Known rows, with every step that occurs:
B > U > V > L > T > J > F: [ -9  -7  24   0  15   5   3  13  11 -15 -18  -1 -11  27  17   2  25  15
  -9 -10]
T > J > V > L: [ -5  -2  31  -1  12 -25   1  21  -1  -2 -10   4  -3  24  -6  -5  19   1
 -15  -2]
V > L > F > J: [ -8  -2  18   6  16 -20  -8  -2  -3  -6  -6  -7   2   6  -5 -15  13  16
  -7   2]
L > F: [-2 -2  7  2 10  1 -6 -1 -3 -4 -5 -4 -3 -3 -1 -6  5  6  1  3]
V > F > J > T: [ -7   1  18   6   3 -26   5   7   4   3   1 -11   8   8  -9 -10  14  16
  -7  -1]
U > B: [  0  -5   2   2   3  -7   1 -11   1   0   6  -2  -2  -2   8   3  -1  17
  -4   1]
V > U > B: [  6  -3   4   1   2 -23  -1 -20   1   7   9   2  -4  -5  -2   1  -2  11
  -7   5]
J > F > V: [ -5  -2  14   2   6 -30  -4  18   9   4  10   1   9  14  -9 -15  -3  -2
  -5  -2]
B > U > V > L > F > J > T: [ -8  -1  22   7  14 -14   1  -8   6 -16 -13 -16  -5  12  12  -2  27  27
   3  -1]
U > V > L > F > J > T: [ -4   1  23   7  12 -16  -4  -5   3 -12  -8 -12   0   9   8 -12  26  22
  -5   2]
B > U: [-4 -1  0  0  2  3  5 -5  3 -4 -5 -4 -4  2  4 10  1  5  8 -3]
F > J > V > U > B: [ -1  -4  25   1   3 -49   1 -12   8   7  15  -2   3   6 -11  -9   5  15
 -15   4]
J > F > V > U: [  1   0  16   0   6 -46  -6   7   9  12  14   5   7  12 -19 -18  -4  -8
  -9   2]
B > U > V > F > J: [-10  -3   7   4   7  -6   3 -19   5 -11  -1  -7  -7   3  14   2  12  24
   5  -6]
T > J > F > V: [ -1  -3  26  -2   6 -29  -2  19   9   1   5   3   4  22 -18 -13   4  -1
  -9  -4]
T > J: [ 3 -1 13 -4  0  1  3  1  0 -4 -5  2 -6  8 -9  3  6  0 -3 -2]
L > T > J > F > V: [ -5  -3  30  -2  12 -18  -2  24  12  -2  -5   0   4  24 -16 -17  13  -2
 -16  -4]
J > F > V > U > B: [  0  -5  18   2   9 -53  -6  -3  11  12  19   3   5   9 -11 -15  -4   9
 -12   3]
B > U > V: [ -2  -2  -4   0   1  13   4 -16   5 -11  -5  -2 -11   1  20  12   6   9
  11  -4]
L > T > J > F > V > U > B: [  1  -6  34  -1  15 -40  -3   4  13   6   4   2   0  20 -17 -16  11   9
 -23   1]

Rows:
[  1  -1  32  -3  11 -33  -4  14  12   6  -2   4   2  22 -26 -19  11  -7
 -19   0]	L > T > J > F > V > U
[ -8  -3  28   3  10 -26  -4   7   5  -4   1  -8   4   8 -10 -16  12   9
  -7   2]	L > F > J > V
[-11  -4  17   3  11 -25   0  18   0   4   0   1   1   9   0  -8  11   5
 -11  -1]	J > V > F
[ -6   0  20   1   0 -27   2   7   8   0   6  -4   7  11  -9 -10   7   3
  -8  -1]	F > J > V
[ -4  -2  31  -4   8  -4   3  22   7  -4 -14  -1  -3  20  -8  -5  20  -2
 -17  -2]	L > T > J > V
[ -8  -2  18   3  12 -26  -1  20   0   1  -5   2   2  16   2  -7  12   1
 -12   0]	J > V > L
[-10  -5  33  -1  17 -12   2  26   3  -2 -15   0  -4  20  -7  -9  25   6
 -21  -3]	L > T > J > V > F
[ 1 -5 20 -3  0 -9  2 17  6 -1  3  3 -1 18 -9 -5  5  2 -6 -5]	T > J > F
[ -3  -6  31   3  13 -48  -5 -12   6   3  10  -6   0   3 -12 -16  10  21
 -14   7]	L > F > J > V > U > B
[  0  -1  16  -4   6  12   2   7   2  -6 -15  -1  -5  11  -6  -1  15   0
 -10  -2]	L > T > J
[  1  -4  18   0   5 -38   0  -5   5   9  10   3  -2   4  -4  -3   3   8
 -13   5]	J > V > U > B
[  4  -6  30  -2   9 -52  -3   0  10   8  14   5  -1  18 -19 -13   2  10
 -16   2]	T > J > F > V > U > B
[ -6  -2   1   2  11   3   1 -11   0 -13 -11  -1 -10   7  24   9  13  13
   5  -5]	B > U > V > L
[ -8  -4   0   3  10   6   2 -12   1  -9  -6  -3 -12   1  21   8  10  18
   7  -5]	B > U > V > F
[ -1   2  23  -1   0 -43   0  -1   7   7  10   0   4   8 -19 -12   6  -2
 -12   3]	F > J > V > U
[ -6  -3  11   5  19  -9  -9   3  -6  -4 -11  -3  -3   5   3  -9  12  11
  -4   2]	V > L > F
[ -6  -5  37   1  21 -24  -5  20  -3  -7 -15   0  -6  22  -6 -11  24   8
 -14   1]	T > J > V > L > F
[ -5  -6  24   0  13   2  -1  17   7 -12 -12   4  -8  24  12  -9  24  10
 -17  -6]	U > V > L > T > J > F
[-13  -1  28   5  15 -27  -1  18   7  -3 -10  -5   7  19  -4 -16  22   7
 -22  -2]	F > J > V > L > T
[-2  0  0  3  9  0 -4 -7 -2 -8 -5  3 -7  5 20 -1 12  8 -3 -1]	U > V > L
[ -3  -5  23  -3   5   2   2  22  10  -3  -7   0  -1  20  -7  -8  13   3
 -14  -5]	L > T > J > F
[-12  -3  21   6  21 -30  -7  28   9   1  -5   0  10  22  -3 -22  12   1
 -19  -3]	J > F > V > L > T
[  1  -5  34  -3  11 -26   2   2   8   3  -5   2  -8  14 -10  -4  19   9
 -24   3]	L > T > J > V > U > B
[ -6   2  10   5  16 -30  -7   7  -2   1  -4   1   5  12  -5 -12   6   0
  -8   1]	F > V > L
[  5   0  29  -6   2 -31   2   7   2   5   0   6  -6  15 -20  -5  11  -7
 -13   3]	T > J > V > U
[  4  -1  28  -4   5 -45  -4  10   8   8   8   6   1  20 -28 -16   3  -7
 -12   0]	T > J > F > V > U
[  4   4   8   0   7 -36  -6  -7   2   8   6   3   3   2 -18 -12  -2  -9
  -6   5]	F > V > U
